Each row was made from one walk, in order. Every step used is in the known rows, and no mark comes twice. Write each row's walk.
Known rows:
F -> Z -> A -> N -> C: [.34, .22, -.06, .39, .08, .32, .18, -.05, .24, -.29, -.23, .11, .08, -.39, .25, -.20, -.07]
C -> Z: [.03, -.05, -.19, -.05, .08, -.12, .06, .11, .08, .15, .01, -.31, -.03, -.04, -.05, .04, .23]
W -> N -> C -> Z -> A: [.23, .07, -.21, .01, -.14, .23, .02, .25, .31, -.28, -.03, -.31, .16, -.53, .06, -.04, -.05]
F -> Z -> W: [-.10, .05, -.15, -.04, -.24, -.02, .12, .01, .22, .12, -.12, .10, .08, -.30, .24, -.22, -.15]
W -> Z: [-.21, -.03, -.06, -.04, .02, -.08, .18, -.26, .08, .10, -.13, -.06, .13, .03, -.06, .10, .09]
A -> N: [.18, .11, .15, .17, .09, .08, .02, -.12, -.09, -.17, -.18, .07, -.10, .06, .27, -.03, .00]
W -> Z -> C: [-.11, -.09, -.02, -.03, .04, -.17, .19, -.12, -.21, .10, -.05, .09, .14, -.22, -.11, -.01, .14]
A -> Z: [-.24, .07, -.02, -.03, .01, .05, -.02, -.21, .11, .11, -.06, .04, .08, .04, .10, .15, .05]
C -> Z -> A -> N: [.25, .23, -.11, .07, -.08, .13, .07, .06, .08, -.26, -.02, -.25, .02, -.16, .40, -.09, .17]
C -> Z -> A -> N -> W: [.11, -.08, -.20, -.09, -.24, -.03, .04, -.04, .05, -.13, -.31, -.37, .21, -.18, .59, -.17, .04]
Z -> W -> N -> F: [.17, -.06, .18, -.01, -.32, .51, -.19, .08, .06, .04, -.07, -.21, .05, -.21, .21, .00, -.37]
A -> N -> C: [.23, .02, .04, .29, .18, .17, .09, -.03, .02, -.17, -.28, .05, -.04, -.13, -.05, -.10, -.06]
Z -> A -> N -> C: [.29, .18, -.05, .25, -.03, .28, .10, .05, .13, -.35, -.16, .01, .10, -.30, .10, -.17, -.07]
W -> Z -> A -> N -> C: [.14, .16, -.09, .23, -.02, .23, .24, -.13, .18, -.28, -.24, -.03, .20, -.29, .05, -.09, -.01]
W -> N: [.09, -.02, .20, -.03, -.03, .16, -.14, -.04, .05, -.21, -.15, .02, -.03, -.18, .22, .08, -.26]
Z -> W: [-.16, -.01, -.12, -.18, -.37, -.05, .04, .13, .07, .05, -.02, -.02, .11, -.21, .05, -.17, -.16]

Which walk is each row?
[-.24, .03, .05, -.22, -.35, .16, -.12, -.10, .22, -.08, -.21, .03, .14, -.33, .35, .04, -.36]
A -> Z -> W -> N
[.04, -.09, -.02, -.02, -.22, .20, -.01, .17, .22, -.17, -.26, .01, .12, -.52, -.08, -.12, -.41]
Z -> W -> N -> C
[.22, -.03, -.17, .21, .25, .03, .12, .10, .08, -.01, -.24, -.26, -.07, -.15, -.10, -.05, .17]
A -> N -> C -> Z
[-.21, -.33, -.12, -.16, -.09, -.29, .17, -.19, -.23, .20, -.28, -.04, .30, -.22, .10, -.07, .05]
N -> W -> Z -> C
[-.38, .06, -.15, -.21, -.35, .00, .01, -.07, .19, .14, -.09, .02, .18, -.18, .15, -.03, -.11]
A -> Z -> W
[-.02, -.06, -.07, -.25, -.29, .04, -.06, .18, .18, -.05, -.16, -.26, .05, -.42, .21, -.05, -.20]
C -> Z -> W -> N
[.19, -.09, .04, -.06, -.26, .41, -.16, .17, .11, .16, -.06, -.43, .03, -.24, .17, .03, -.21]
C -> Z -> W -> N -> F
[.16, .02, -.08, .06, -.20, .07, .08, -.22, .12, -.16, -.39, -.06, .21, -.22, .79, -.25, -.12]
F -> Z -> A -> N -> W
[-.15, .00, .00, -.03, .03, -.06, .01, -.07, -.17, .10, -.01, .18, .10, -.20, .06, .05, .10]
A -> Z -> C
[-.08, -.23, .00, -.05, -.03, -.22, .19, -.27, -.28, .07, -.42, .01, .22, -.19, .29, -.10, .06]
A -> N -> W -> Z -> C
[.14, .23, -.12, .11, -.14, .17, .10, -.03, .28, -.15, .06, .07, .14, -.31, .38, -.15, -.01]
F -> Z -> A
[-.10, .17, -.16, -.08, -.25, .09, .18, -.14, .19, -.13, .04, -.10, .28, -.20, .14, -.02, .05]
W -> Z -> A
[.20, .11, .06, .21, -.17, .34, .06, -.07, .12, .17, -.21, -.03, .00, -.15, .41, -.19, -.17]
A -> N -> F -> Z -> W
[.43, .05, .23, .39, .23, .29, .05, -.08, -.24, .10, -.11, .13, -.09, -.18, .32, -.10, .04]
A -> N -> F -> Z -> C
[-.08, -.11, -.36, -.11, -.22, -.08, .14, .30, .23, .16, -.10, -.29, .12, -.40, -.23, -.19, .01]
N -> C -> Z -> W
[-.20, -.06, -.26, -.21, -.38, -.03, .16, -.20, .18, -.04, -.19, -.22, .44, -.21, .34, -.08, -.04]
N -> W -> Z -> A
[-.14, -.05, -.04, -.05, -.22, .23, -.04, .01, .29, -.10, -.31, .04, .18, -.50, .01, -.02, -.37]
A -> Z -> W -> N -> C
[.44, .18, .02, .22, -.06, .52, -.04, .06, .02, -.04, .06, -.43, .01, -.03, .33, .00, .12]
C -> Z -> A -> N -> F
[.08, .27, .00, .09, -.13, .17, .18, -.24, .07, -.28, -.15, -.05, .17, -.12, .38, -.06, .05]
W -> Z -> A -> N
